What can hang from each mark:
K_944: K_352 K_716 K_824
K_716: K_824 K_944
K_72: K_602
K_602: K_214 K_716 K_824
K_352: K_944
K_824: K_602 K_716 K_944
K_959: K_72 K_214 K_602
K_214: K_72 K_602 K_959

Every row comes from one small tree of marks. Brackets hold a mark, then the marks that hang from it, in the order of their numbers. Every link used is in the known rows. Which tree was each row made from?
Known rows:
(K_72 (K_602 (K_716 K_824 (K_944 K_352)))): [ 13   0   3 -14  16  19   9  14   5 -11   9   4  17  20   9  -2   5 -10
 -13 -28   7   8 -23 -16 -18  25  -6  -5  23   4  12 -14  18 -13  15 -22
  12 -19   4  -5  -8   6  -4  -6   4   7  -2  10 -21  11   4   6 -14   0
  12  17  -3  20 -11  -6   5 -18   6]
(K_214 K_72 (K_602 K_716 (K_824 K_944)) K_959): [ 13  -9   2 -24  22  15  11   0   9   7   8   8  -1   5   5 -11 -10  -6
 -12   2  -8   6 -27  -8 -22  18  -4 -14  -2   5   7 -11  18  -7   6 -10
  13 -13   1  16 -16   5  -2  -2   9   9  -7  -3  -4   5 -12   3 -13  13
   5   6  -6  22  -2 -10   1 -12 -13]
(K_602 K_716 K_824): [ 18 -11  -7 -20  16  15   4   8  11  -1   7   4  -2  18   6  -7   2   0
 -11  -8  -4   7 -26  -8 -18  17  -2 -13   9   7   4 -10  12 -10   8 -13
   5  -9   4  14  -5  -6  -4  -3  15  13  -4   4   1   9  -2   3 -17   4
  15  13  -2   8  -3 -12  -9 -18  -6]
(K_959 K_72 K_214 (K_602 (K_824 K_716 K_944))): [ 14 -12   6 -31  20  24   2   8   9  -8   4   5   3  11  13  -5  -1  -4
 -14   7   3   9  -8  -7 -12  31  12 -17  20   9 -12 -19  23 -14   1 -12
   5 -20   9  18 -15 -10   1 -27 -11  28  -4  11  -3   0   4   0 -19  14
   0  16  14  16  -4   1 -13 -24   4]
(K_959 K_72): [ 12  -9  -4 -14  15  12   8  10   0  -5   2   3 -11   5   1  -5  -2  14
 -11   5   2   8 -13  -7 -19  17   5 -17   6  -4   5  -8  10 -13   5  -8
   1  -3   5  12  -9  -3  -5   0   6  16 -11   1   4   5   0  -2  -7   8
   4  17   5  11  -2   5  -8 -13  -4]
(K_602 (K_214 K_72 K_959)): [ 18  -6  -1 -10  13   4   4   8   7  14   6   6  -3  18  -5  -6  -9  -2
  -9  24  -2   7 -29  -4 -23  10   0 -21  -6  -6   2 -11  10  -6   1 -12
   0  -7   7   9 -23   0  -2   7   7   5  -8   4   8   9 -10  -5 -12  13
   3   4   8  10   2 -16   3 -13  -6]
(K_602 (K_214 K_72 K_959) K_716): [ 21 -10   0 -17  13   5   3   6  12   8   6   6   0  24   1  -3  -4  -7
 -12  14  -6   8 -35  -4 -26  13  -8 -18  -4  -4   1  -9  16  -7   3 -12
   4  -9   6  12 -19   1   3   4  14   8  -9  -7   5  10  -8  -8 -14  10
   7   9  10   9   2 -21   1 -20 -12]
(K_959 K_602): [ 12  -6  -2  -5  18  13   8  12   5  -2   8   3   1   4   5  -5  -4  11
 -14  -5   7   7  -3  -8 -10  14  -1 -16   7   1   8  -8  10  -6   5 -10
   2  -8   3   3 -13   3  -8  -8  -7  11  -9   5  -7   5   3  -7  -6   4
   2   9  10   8  -8  10 -10  -4  -1]
(K_944 K_352 (K_824 (K_602 (K_214 K_72)))): [ 17  -5   2  -3  16  14   6  14  -1   6   5   9   3  29   7  -5  -6  -2
  -6  14   6  13 -23  -7 -17  20  -9 -11   4   1  -5 -20  14 -12   1 -15
   3 -24  14  -8 -17  -1   0  -8   5   6   3  21  15   9 -11   3 -22  -1
  -3  -2   4  19  -5 -16   5 -22   8]
(K_944 K_352 K_716 (K_824 K_602)): [ 16  -4   6  -7  18   9   4  12   2  -1  12  10  10  25   9   1   0   5
  -7 -18   7  11 -10 -10 -13  17 -10  -5   9   8   9 -13  12 -13   3 -17
  12 -17  12 -15   0   3   7  -8   6   1  -2  19   2   9  -2   5 -22  -3
   5   3   3  22  -8 -16  -1 -31   6]
(K_824 (K_602 K_716)): [ 16  -6  -2 -12  16  14   7   8   8  -6   8   6   3  14   9   1  -1  12
 -14  -7   4   6 -15  -7 -16  17  -6  -8   9   5   7  -4  13  -6   4  -8
   7  -8   5   4 -10   3  -2  -8   7  13  -5   0  -1   7  -2  -3 -10   4
   7  10  18  13  -7   0  -6 -12  -6]
(K_72 (K_602 K_214 K_716)): [ 18  -4  -1 -15  15  12   2  14  12  -3  10   1   8  32   6   2   2   1
 -10  -4   1   8 -31  -7 -16  23  -6 -11   9   7  -5 -10  16  -4   7 -14
   2  -3   5   5 -18  -2   0  -4   3  15  -3   6  -4  11   3   0 -12   2
  14  11  19   8  -8 -11  -4 -15   4]
(K_944 K_352 (K_716 (K_824 (K_602 (K_214 K_72))))): [ 12  -6  -1  -8  17   7   7  11   0   1   6  12  17  34   8  -5  -2  -8
  -6   0   6   8 -26  -7 -19  22 -10 -10   6  -1  -3 -15  19 -14   3 -23
   7 -24  11  -6 -16   5   7 -14   3   2   0  13   7  10  -4   0 -30   3
   3   3  11  22  -2 -13   7 -27   1]
(K_352 K_944): [ 12  -2  -1 -14  17  11   3   4   6  -8   8   5  -1   8  -4  -5   1   7
 -11   2   0   7 -14  -7 -15   9  -1 -16   7  -2   6 -11   9  -9   8 -13
   6   2   2  16 -13   0 -12  -1  -4   7  -5   4  -4   9   4   3  -2   6
   7  12  11  12  -4   8  -6   1  -1]
(K_716 (K_824 K_944)): [  8  -4  -4 -21  17  19   5   2   3   0   8   4  13   2   0  -9  -2   1
 -10  10   1   7 -15  -7 -20  15  10 -12  13   0   5 -18   9 -16   6 -18
   8  -9   0  10 -12   2  -6  -6  -4  13  -2   6 -12   6   4   0  -8  12
   2  10   1  17  -6   8   1 -10  10]
(K_824 (K_602 K_214 K_716) (K_944 K_352)): [ 17  -2   4 -17  19  11   2   7  10  -9   8   5  14  27  17   4   1  -1
  -9   8   5  12 -29  -7 -17  20  -9  -6   6   4 -19 -22  25  -6   6 -11
  10 -23   6  -3 -16  -2  -1 -19   4  12   6  10  12   6   0   3  -7   3
   8   6  26  21 -10 -10  -4 -19  18]
(K_352 (K_944 (K_716 (K_824 K_602)))): [  5  -4   2 -21  19  21   4   2   2  -2  12  11  15  16   6  -8   1   0
 -10 -17   4   4 -12  -7 -15  17  -2  -9  16   2  18  -9  14 -12   8 -21
  15  -5   3  10  -8   8  -4  -9 -11   8  -3   3 -13   9   8   4 -19   4
   1  10  14  24  -5  -1   1  -9   2]
(K_944 K_352 K_716 (K_824 (K_602 (K_214 K_959)))): [ 21  -4  11 -10  16   9   0  13   7  14  15  11  13  35  13   0  -6  -5
  -8  -8   4  12 -18  -8 -15  15 -13  -8   1  10   2 -16  13  -9   0 -20
   9 -15  12 -15  -3   0  11  -6   1  -2  -1  24   5  11  -7   3 -28   1
   2   0   8  22  -6 -31   4 -36  14]
(K_824 K_602 K_716 (K_944 K_352)): [ 17  -3   7  -5  19   7   6   0   7 -11   8   6  13  11  11  10   0  15
 -10  11   8  11  -6  -9  -9  15   0  -8  15   6  -6 -18  20 -15   2  -7
  16 -19   5  -3 -16   4  -1 -19   3   8   4  16   4   4  -3   4  -9   5
   1   4  21  29  -8   2   2 -20   7]
(K_944 K_352 (K_716 K_824)): [ 14  -6   0  -9  16   5   4   9   3  -1   8   8   9  22   4  -3   1   0
  -9 -16   5   8 -14 -10 -19  16  -6 -10  13   1   2 -14  11 -16   7 -24
  10 -15   8  -6   0   3   1  -8   8  -1  -6  10  -6  10   3   1 -19   3
  10  10  -3  15  -4  -5   1 -27   2]
(K_944 K_352 (K_824 (K_602 K_214) K_716)): [ 21  -7   6  -7  13  10  -1  11   7  -4   9   9  15  38  14   5   0   1
  -6   4   5  14 -14  -7 -11  23  -6  -7  14  12 -13 -20  15 -14   3 -16
  10 -16  13 -11 -13  -3   4 -14   4   8   7  28   8  10  -6   6 -26  -1
   3   0  13  20  -8 -18   2 -29  11]
(K_824 K_602): [ 14  -4  -2  -4  18  12  10   9   2  -3   8   5   4   7   4  -1  -4  16
 -11   6   6   8 -10  -6 -12  14   0 -11   7   2  12  -7  10  -7   3 -10
   6  -7   3   1 -16   5  -4  -5  -3   9  -3   9   0   7  -2  -3  -6   5
  -1   3  12  18  -7   4  -4  -5   0]
(K_944 K_352 (K_716 (K_824 K_602))): [ 12  -5   2  -5  18   9   7  12   0  -2   9  10  17  22   9  -2  -2   4
  -9 -23   9   8 -10 -10 -14  18  -8  -6  13   4  10 -10  13 -13   6 -23
  15 -15   7 -11  -6   7   1 -12   5   1  -2  15  -5   9   1   3 -20   1
   4   5   6  24  -8  -6   2 -23   3]
(K_72 (K_602 (K_214 K_959) K_824)): [ 18  -6   1 -16  15  16   5  17  11  13  11   4   5  22   2  -9  -7  -5
  -9   4   1  10 -35  -7 -12  19   1 -14   1  11  -1 -14  10   0   2 -21
   0  -1   5  12 -22   0  -2   4  -4  10  -3  24  -4  12  -6   1 -24   7
   5   3   0  17  -8 -25  -4  -8   8]
(K_824 (K_602 (K_214 K_72)) K_716 K_944): [ 15  -5   1 -20  16   9   5  -5   5  -4   5   7  12  21   7   4  -3   3
  -7  40   2   7 -23  -2 -17  19   7 -12  10   1  -8 -16  20 -15   2  -7
   9 -20   6  13 -32  -1   3 -19   0  17   4   8   7   4  -8  -6 -15  11
  -1   5  30  24  -1   0   5 -16   4]
(K_824 (K_602 K_214) K_716 (K_944 K_352)): [ 17  -2   6 -10  17   7   1   2   8 -11   7   5  16  28  13   8   0   4
  -8  25   7  11 -19  -5 -10  20  -2  -8  12   6 -23 -23  21 -11   3 -11
  11 -23   8  -4 -25  -2   1 -18  -1  11   8  25   9   6  -4   3 -11   5
   3   4  27  28  -9  -4   1 -21  17]
(K_602 (K_214 K_959) (K_824 K_716 K_944)): [ 20  -9   3 -28  17  13  -1  -1  13   8  11   4   9  21   5  -3  -4  -9
  -9  27  -5   9 -31  -4 -19  16   8 -15   7  11 -12 -20  15 -12   2 -15
   9  -6   3  18 -22  -6   2  -1   0  14   2  19   1  10 -10   2 -22  14
   6   7  11  20  -1 -17  -2 -21   8]

Write each row's tree:
[ 18  -3   5 -17  19  13   1   9  12  -9   9   3  13  28  10   2   1  -1
  -6  11   6  13 -30  -8  -8  28   4  -9  18  13 -28 -28  20  -9   4 -17
   9 -20   8   6 -25  -5   0 -16  -1  13   7  32   4   9  -3   9 -22   1
   7   5  12  25  -9 -16  -1 -20  16]
(K_72 (K_602 K_214 (K_824 K_716 (K_944 K_352))))
[ 14   0   6 -18  24  14   5   9   7  -8  10   2   9  21   8   0   1   2
  -6 -13   5  10 -19 -12 -10  21  -4  -9  13  11  -5 -21  17  -9   4 -19
  11 -21   9   3  -8  -1   3 -10   3   7  -2  21  -2   7   2   9 -19   1
   7   5   2  29 -10 -14  -5 -19  14]
(K_72 (K_602 (K_824 (K_944 K_352 K_716))))
[ 18  -5   7 -26  21   8  -2   6  13  10  11   5  10  28   9  -1  -4 -13
  -6  10  -2   9 -35  -8 -18  16  -5 -14  -1   7 -14 -26  19  -8   5 -22
   8 -15   9   3 -10  -4   5  -7   2   2  -1  22   8   9  -7   6 -21   7
   7   6   5  24  -3 -26  -1 -30  17]
(K_602 (K_214 K_959) (K_824 (K_944 K_352 K_716)))
[ 18  -5   3 -27  21  21   9   4   9   8   9   4   1   8   3  -8  -5  -6
 -11  -7  -4   6 -32  -9 -17  21   1 -14   8   6  10 -13  17  -6   3 -13
  10 -15   4  19 -18   2   0   1   8  12  -6   3  -6   8  -4  -1 -20   9
   4   8  -4  23  -4 -23  -1 -14  -3]
(K_214 (K_72 (K_602 K_716 (K_824 K_944))) K_959)
[ 16 -11  -2 -25  18  22  10  17   7  -5   5   3  -6  16   7  -8   1   5
 -12 -17   0   8 -27 -10 -16  31   3 -13  15  10   3  -7  15  -7   8 -13
   0  -7   7  17  -9  -3  -4  -5   9  22  -7   5  -1   6  -1   5 -23   2
  11  19  -2  15  -6 -14 -12 -18  -7]
(K_959 (K_72 (K_602 K_716 K_824)))
[ 10  -2   3 -18  19  25   3   5   3  -1  11   7   2  10   4  -9   0   2
  -9  -5   4   9  -9  -8 -11  14  -2 -10  12   7  16 -15   9  -9   5 -14
  10  -7   5   6  -9   3  -9  -1 -12  10   0  12  -3  10   1   4 -12   2
  -2   5   3  20  -8  -5  -2  -3   9]
(K_352 (K_944 (K_824 K_602)))
[ 10  -1   6 -23  21  19   1   2   2  -2  13  10   8  20   6  -3   3  -1
  -7 -16   1   5  -6  -8 -14  13  -5  -8  12   7  17 -11  12 -12   8 -17
  14  -7   8   3  -4   1  -2  -7  -7   8  -3   9  -6   9   3   4 -19   1
   2   6  12  24  -6 -11   0 -17   6]
(K_352 (K_944 K_716 (K_824 K_602)))
[ 11  -3   3 -10  15  16  12  10  -1  11   6  11  14  18   8  -7  -7 -16
 -10  12   6   8 -30  -9 -21  19  -5 -11   5  -3   9 -18  19 -10  10 -21
   8 -19   6  -5 -25   9  -1  -1  -4   2   1  17  -2   9  -8  -1 -16   9
  -3   7   6  31  -4 -14  12 -12  10]
(K_716 (K_824 (K_602 (K_214 K_72 K_959))) (K_944 K_352))
[ 18  -2   9 -18  24  11   9   7   5   7  10   7   5  17   3  -2  -5  -5
  -7 -13   3   9 -25 -12 -13  18  -3 -14   3   4   3 -19  18  -7   1 -18
  13 -20  10   6 -14   3   5  -5   6   1  -5  19   0   7  -7   2 -25   5
   2   4  -5  32  -4 -25   3 -20   4]
(K_214 (K_72 (K_602 (K_824 (K_944 K_352 K_716)))) K_959)
[ 18  -8   2 -13  14  15   5   7   3  -1  10   8   6  18   8   1  -2   7
  -9  -2   3   9  -6  -7 -13  18   3  -8  18  11  11  -9  11 -17   0 -11
  13  -8   8  -1  -8   2   3  -7   0  12   1  13  -3   8  -7   1 -23   4
   2   6   8  18  -6  -8  -1 -22  -2]
(K_944 (K_824 K_602 K_716))
[ 21  -9   2 -23  15  11   6   7  12   7   5   6   2  31   8  -4  -2 -22
 -10  11  -5   9 -44  -9 -26  20 -11 -15   1   0  -6 -19  22  -8  12 -17
   4 -19   8   6 -17  -3   1  -1  11   6   0  11   7  12 -11   5 -18   7
  11  13  -7  20   1 -27   4 -24   0]
(K_602 (K_214 K_72 K_959) (K_716 (K_944 K_352)) K_824)
[ 17  -2   5 -26  15  19   5  18   2 -10   7   2   9  35  15   2   6 -15
 -11  -4   2  10 -34 -13 -21  32  -8  -9  17   8 -10 -21  23 -14  15 -17
   4 -21  12  -7  -5  -6   0  -6   4  18   0  11   0   8  -1  11 -18  -2
  11  20   1  19  -8 -26   3 -31  14]
(K_959 (K_72 (K_602 K_214 (K_716 (K_944 K_352 K_824)))))
[ 19 -12  -7 -23  15  13   1  10  13   0   8   3   1  30   7  -6   2  -7
 -10   7  -4   8 -38  -5 -22  22  -4 -13   5   8 -12 -14  15  -6  10 -16
  -2 -10   7  13 -10 -10  -2  -6   9  15   1   8   7  11  -3   6 -18   4
  16  13   1   5  -2 -16  -9 -19  -2]
(K_602 K_214 K_716 K_824)
[ 16 -10   8 -21  21  23   9  10   6   4   9  10   6   2  19  -9  -4  -6
 -17 -24   4  11 -13 -13 -19  25  -4 -12  12   2   1 -17  25 -10  11 -17
  12 -24   2   0  -1   4  -5 -10   2  11 -11   8  -9   3   4   2 -11   7
  -1  15   3  20  -9  -7  -7 -24   5]
(K_214 (K_959 K_72 (K_602 (K_716 (K_824 (K_944 K_352))))))
[ 21  -8   0 -19  18  17  12  10  11  11   8   6  -5  15   1 -10  -6   0
 -12 -18  -4   7 -30  -9 -17  21  -4 -14   4   5  13  -5  15  -3   4 -14
   7 -10   6  14 -18   3   1   8  11   9  -9   4  -6   9  -8   0 -23   5
   8   8  -3  17  -3 -27  -1 -12 -14]
(K_214 (K_72 (K_602 K_716 K_824)) K_959)
[ 14  -5   3 -15  17  12   7  -4   4  -8   8   6  11   7   7   6  -2  15
 -10  16   3   7  -7  -6 -11  16   8  -8  17   7   1 -12  15 -13   2  -6
  14 -11   0   8 -19   3   0 -17  -3  15   2  10  -3   4  -2  -5  -8  11
  -2   6  28  24  -7   5  -2 -12   5]
(K_824 K_602 K_716 K_944)
[ 18  -2  13 -22  16  20   9  16   4  -1  10   5   1  18  14   2   1 -12
 -14 -23   1   9 -20 -16 -20  25  -5 -11  12   7  11 -13  19 -12  13 -15
  12 -16  10  -5   3   2  -2   6   6  11  -9   9 -10   9  -2   7 -17   3
   6  18 -10  22  -7 -28   4 -31   5]
(K_214 (K_959 (K_72 (K_602 (K_716 (K_944 K_352 K_824))))))
[  8  -3   3 -11  15  14  12   8   5 -12   7   6  16  13  10  -6   0 -11
 -13 -19   2   6 -19 -13 -23  21 -11  -5  18   3   8 -14  18 -12  17 -21
  16 -16   0  -8  -2  11  -7  -6   7   2  -2  -2 -19   8   0   7  -8   2
  11  12  -7  20 -10   3   5 -19  -8]
(K_214 (K_602 (K_716 K_824 (K_944 K_352))))
[ 17  -8   6 -34  21  25   9  10   7   8   9   4  -2   3  10  -7  -3  -2
 -12 -11  -3   7 -29 -10 -17  27   7 -15   8  11   3 -13  21  -6   6 -12
   7  -7   4  20 -11  -4  -1  -1   4  21  -7   6  -5   5   0   4 -21   8
   6  17   0  24  -7 -24  -7 -16   2]
(K_214 (K_959 (K_72 (K_602 K_716 (K_824 K_944)))))
[ 12  -3   5 -25  20  13  -3   1   6  -3  12   8   6  23   0  -3   6  -6
  -7  -9  -2   5 -11  -9 -20  11  -4 -12  13   4  11 -13   9 -14   6 -19
  12  -4   8   9   0  -2  -1  -2  -2   6  -7   1  -6  12   5   6 -14   3
   6  11   1  12  -2 -10   0 -20   3]
(K_352 (K_944 K_716 K_824))
[ 17  -6   6 -20  24  21   4   8  12  -6   5   5   1  22  14 -10  -2 -11
 -12  -1   3  12 -18 -10 -15  27  -7 -15  11   2 -11 -24  27  -7   1 -14
   5 -35  10   7 -15  -4   0 -26   3  14  -1   9   6   2   1   1 -10   7
   5   8   3  14  -5  -8 -11 -25   6]
(K_959 (K_214 K_72) (K_602 K_716 (K_824 (K_944 K_352))))
[ 18  -1   7 -12  13  14   8  10   1  11   9   8   8  22   9  -4  -7 -13
  -8  14   3  11 -28 -10 -19  15  -8 -11   1   0   8 -20  17 -10   6 -15
   9 -20  10 -12 -19   3  -1   2  -4   3   1  20   4  10 -14   3 -20   5
  -3   2   0  29  -4 -25  14 -21  11]
(K_716 (K_944 K_352 (K_824 (K_602 (K_214 K_72 K_959)))))
[ 12  -8   0 -20  18  12  11  -5   4  -6   3   6   7   8   2  -5  -5   3
  -7  20  -4   7 -19  -5 -17  20   6 -11  11   5  -5 -14  18 -15   4 -10
  12 -16   2  16 -23   3   0 -10   3  13  -1   5  -2   3 -10   3 -17  12
   0   5  -1  26  -2   5   2 -13 -13]
(K_214 K_72 (K_602 (K_824 K_716 K_944)))
[ 18  -1  10 -23  22  12   1  12  12   8  14   4  15  32   9   1  -4  -9
  -6  -1   2  10 -29 -10 -11  22  -6 -11   3  12 -13 -24  19  -2   3 -22
  11 -15   8   4 -15  -3   7  -4  -3   5   1  24   2  11  -5   6 -23   4
   7   6  10  31  -8 -29  -1 -24  19]
(K_72 (K_602 (K_214 K_959) (K_824 (K_944 K_352 K_716))))
[ 13  -6   3  -4  16   6  14   7   2   8   6   8  -3   1  -5  -7 -13   9
 -12   6  -1   6 -14  -6 -19  10  -5 -17  -5  -4  16  -4   8  -4   2  -8
   9  -2   2   5 -18  13  -5  11   5   0 -14  -2  -5   5 -12  -6  -9  12
  -1   2  -1  17  -3  -4   5  -4 -19]
(K_214 K_72 K_602 K_959)
[ 15  -4  -1 -22  17  14  -1   6   9  -5   7   6  15  28  12  -4   3 -11
  -8   5   0  12 -32  -8 -25  23  -4  -9  12   2 -19 -25  21 -11  13 -21
   7 -24   6   3 -10  -4   0 -13   8  11   3   9   0  11   5   6 -11   6
  12   9   8  13  -7  -9   0 -25  17]
(K_602 K_214 (K_716 (K_824 (K_944 K_352))))
[ 16  -4   5 -10  18   5   4  -1   5  -7   5   8  12  26   9   6  -2   5
  -6  34   6  11 -24  -4 -15  21   0 -11   9   0 -20 -22  24 -13   0  -9
  10 -26   8   3 -28   1   2 -21   3  10   6  17  16   5  -8   1 -14   6
   0   0  30  29  -4  -7   6 -22   7]
(K_824 (K_602 (K_214 K_72)) K_716 (K_944 K_352))
[  8  -5   4 -25  21  12   4   2   5  -1   5   5   5  19   3  -9  -6  -8
  -7   4  -2   3 -17  -8 -20  20   0 -14   8   2   3 -17  17 -11  -2 -18
  11 -21   7  13 -17   1   6 -16  -4  10  -6  -3  -1   3  -4   0 -16  16
   3   1  -3  21  -2  -1  -1 -20  -4]
(K_959 (K_214 K_72 (K_602 (K_824 (K_944 K_716)))))
[ 16 -14   3 -33  18  20   3   5   9  -5   5   4   8  17  15  -6   0  -7
 -10  22   2   9 -23  -4 -13  31   9 -16  13  11 -20 -20  24 -13   9 -12
   1 -18   7  19 -19 -10  -2 -26  -5  28  -1  12   4   1   2   3 -23   8
   0  15  21  17  -5  -5 -11 -21   7]
(K_959 K_72 (K_602 K_214 (K_824 K_716 K_944)))
[ 12  -4   4 -14  16  16   6  22   2  -4   2   2  -5  14   2  -1  -2  10
 -13  -7   8   8 -12  -9 -14  26   8 -18  15   2   2 -10  12  -8  -1 -14
   0 -11   9   9 -12  -2   0  -6  -7  20 -10   7  -3   6   4  -4 -11  11
   2  15   8  13  -7  -2  -7 -14   5]
(K_959 (K_72 K_602) K_214)
[ 18  -2   4 -21  13  11  -1  10   9  -7   9   3  10  38  12   2   5 -21
 -10   8  -1  10 -32 -11 -27  23 -10  -8  11   6  -7 -22  18 -15  14 -17
   6 -17   8  -8  -2  -6  -2  -6   5  11   3  10  -1  12  -2   9 -11   0
  14  14   1  14  -5 -18   4 -30  12]
(K_602 K_214 (K_716 (K_944 K_352 K_824)))
[ 13  -9   8 -18  14  15   8  13   6 -15   0   5   1  20  14  -4  -2 -10
 -14   1   3   7 -16 -10 -18  31   0 -13  21   6 -11 -18  22 -14   7 -15
   8 -19   8  -1  -8  -2   1 -16   0  14  -1  10  -1   3  -5  10 -18  10
   5  16  -8  25  -4  -1  -1 -31  -7]
(K_959 K_72 (K_214 (K_602 (K_824 (K_716 (K_944 K_352))))))
[ 13  -8   2 -23  17  16  15   2   9   5   7   7   3   7   5 -10  -7 -15
 -14  -3  -9   3 -29  -9 -26  17  -8 -13   3   3  16  -7  17  -7  13 -12
  12  -7   0   9 -14   9  -1   4   6   7  -9  -7 -14   6 -14   1 -14  11
   6  11 -14  21  -2 -11   4 -14 -21]
(K_214 K_72 (K_602 (K_716 K_944) K_824) K_959)
